Known rows, with every step that occurs
gubid > rinu: [  8   8   6  12  -4   7 -12   0 -11   0 -16 -18   0   3  -7   2  12   0
  -6  -3 -10   0  11]
rifef > duna > gubid: [ 12 -23  26  14 -20  11  12   4   8  -1  15   4  -1  12  -3  -8 -11   9
   0 -22 -17 -12  -6]
rinu > rifef > duna > gutam: [  5   8   4  -2 -42  15   5   3 -18 -21  -3  20   2  16  10  14  -1  10
  12 -35 -19   5   3]
duna > gutam > rinu: [ 12 -18   2   5 -10   1  -2  -4 -21 -24 -10   2   1  10   5   1   7 -23
  16 -10  -5   3  14]
duna > gubid > rinu > tubiz > kavuv: [ -5 -25  49  21 -22  29  -3  -2  -2 -31  21 -41  12 -12   4  12  -3   3
  27  -9 -37   2 -11]
gutam > duna > gubid > rinu > rifef: [ 23 -24  31  17  18  17 -18   6 -31   1   8   4  12  16   2  12   3  -5
  22 -17 -41  20   2]
rifef > rinu: [ -3  14  14  11  -2 -18   5   4   5   9 -14  -1   1   6  11  12  12  -4
  -7   6  -9 -14  12]
gubid > duna > rifef > rinu > tubiz > kavuv: [  5  16  42  16 -36 -18   0  28  18   5   5 -38  21  -4  44  18   4   3
  10  11 -48   7   4]
duna > rifef > rinu: [  3  13  21   6 -10 -13 -11  18  -1  25 -10   0   3   7  19   6   9   5
   6   2 -25   8  21]
rifef > duna > gubid > rinu > tubiz: [ 19  -9  35  28 -43  32  10   3   4 -18   9 -22  -1   6 -13   1   1  14
  15 -31 -36  -7  -2]
rifef > rinu > gubid > duna > gutam: [ -9  10  15  18  -7 -16  18  23  -2 -23 -37  -1   0   9  31   7  31  -6
  -2  -8 -33 -19  27]
gubid > rinu > rifef > duna: [ 27  17   9  13 -37  12 -12   4 -16  -2 -15  -1  -6  19  -5   3   3  17
 -11 -25 -29   8  -1]
rifef > duna > gubid > rinu: [ 20  -8  34  23 -23  17   2   3  -3  -4  -2 -15  -5  15 -13  -9   1   7
  -8 -25 -28 -15   5]
gutam > rinu: [ 23 -22  -1   8  -2  -6  -9   1  -8  -6 -12   0  -6  10   0  -9   2 -13
  -1   4  -1   8  -1]
gutam > rinu > tubiz: [ 24 -21   2  10 -19   7   1   2   2 -21  -2  -4  -6  -2  -2   1   2  -8
  20  -1  -8  15  -5]
rinu > rifef: [  2  -3   3  -8  -6   4 -14   6 -18   1   0  20   0   2   4   1  -1  14
   5  -7 -13  19  -6]
duna > rifef > rinu > gubid: [ -4   1  16   7 -12 -10  -7  22  -2   2 -23  10 -12   7  26   1  22  12
  13  -3 -40  12  16]
tubiz > rinu > gutam > duna > gubid: [ 10 -27  11  14  44  28 -15 -18   3 -29   9 -12  20  14  16   7  -3 -21
  18 -12 -33  -3   3]
rifef > rinu > tubiz: [  1  11  17  14 -20  -3  12   5  14  -7  -4  -7   3  -4  10  23  13   4
  14  -1 -15  -7   8]
gutam > duna > gubid > rinu: [ 19 -19  33  23  23  11  -5   1 -14  -2   9 -18  11  15  -3   9   4 -19
  16 -10 -28   1   7]
rinu > tubiz > kavuv: [-12  -5  24   4 -25   8   7  -5  10 -30  21 -25  10 -16  15  20 -11   1
  24   3 -12   2 -18]
tubiz > rinu > gubid: [ -7   1 -12  -1  10  25   1 -13   2 -38 -27   7  -7  11  -2 -19  13   5
   9  -2 -38  -6   5]

Rows
[ 22  -5   4  21  29   0 -19  -2  -7 -16  -7 -33  10   3  14  30  10 -22
   3  -8  -7   8   7]  gubid > rinu > gutam > duna
[  1  11   8   7 -34   8  20  -2  -2 -23   0   0   4  12   7  10  -3  -2
   6 -30  -9 -19   8]  rifef > duna > gutam
[ 25 -12   6  15 -26   4  12  14  -6 -32  -9 -11   8   3  15  -1   8 -20
  19  -9 -20   5  10]  gubid > duna > gutam > rinu > tubiz
[ 12 -23  20  10 -25   1  -1  -6   2 -36  11 -25   2  -7  17   9  -8 -15
  23   8 -15  10 -20]  gutam > rinu > tubiz > kavuv
[ 10   9   9  14 -22  20  -2   3  -3 -18  -6 -23   1  -8 -11  10   9   5
  16  -8 -16   4   4]  gubid > rinu > tubiz
[ 17   2  -2   1  29  21 -30  -7  -1 -17  -2 -16  23  14  27   8  -3 -16
  22  -6 -39  21  11]  tubiz > rinu > gutam > duna > rifef
[ 13 -16  27  15 -60  13  17  -9   1 -55  11 -25   6   5  20  19 -11 -14
  31 -22 -21  -6 -12]  rifef > duna > gutam > rinu > tubiz > kavuv
[ 14  17  12   9 -45  23  -6   3 -28 -20 -19   1   2  18   2  12   9   8
   7 -39 -32   1  12]  gubid > rinu > rifef > duna > gutam
[  4  -6  -7   8   2  -8  10  21   5 -14 -20   1 -11   4  14 -16  16   4
 -12   1 -22   1  -1]  rinu > gubid > duna
[  9 -29  28  12  30   2   6   4  -4   2  28   3   9  11   6   7  -8 -17
  23  -6 -17   2  -5]  gutam > duna > gubid
[  1   5 -14   0  18  23 -20 -22   5 -29 -14 -12  10   3  10  -3   4  -2
  -5  -4 -15  -3   8]  tubiz > rinu > gutam
[ 15  11  30  14 -13  -6   4  19   7   6  13  -9  14   8  26  36   5 -10
  37  -4 -40  17  14]  gutam > duna > rifef > rinu > tubiz
[ 13  -1  -7   5  40  16 -15 -22   5 -32  -7 -15  18  13  17  15   0 -24
   8  -1 -20  -2   4]  tubiz > rinu > gutam > duna
[ 25  -9   5  12 -35   3  11  -4  -9 -27 -13   1  -3  23   5   0   1 -16
   5 -24 -11 -10   9]  rifef > duna > gutam > rinu
[  9  11  -7  -2   1  18 -11  16   3 -14 -31   0   1  17  18 -38  13   7
   2   0 -65  12  14]  tubiz > rinu > gubid > duna > rifef
[  8 -18  54  27 -48  27   9  -2  10 -34  23 -40   7  -1   3  11  -9  10
  17 -21 -39 -12 -16]  rifef > duna > gubid > rinu > tubiz > kavuv
[ 17  19  27  13 -31 -12   3  35  16  17  -7 -16  13   1  28   9  12   6
   7   1 -42  10  19]  gubid > duna > rifef > rinu > tubiz
[ 16  -8  14   5 -15  39  -7 -10  -7 -13   0  21   9  31  -3 -18 -10  19
   6 -27 -56  -1  -5]  tubiz > rinu > rifef > duna > gubid
[ 10 -15   1   9  29  -7 -11  -2   1 -16   7 -13   8   0  24  29   0 -19
   8  -4   3  10  -3]  rinu > gutam > duna
[ 18  12   9   1 -10  -6  -9  31   2  23  -2 -10   8   5  16 -18   2   4
  -7   4 -26  18  10]  gubid > duna > rifef
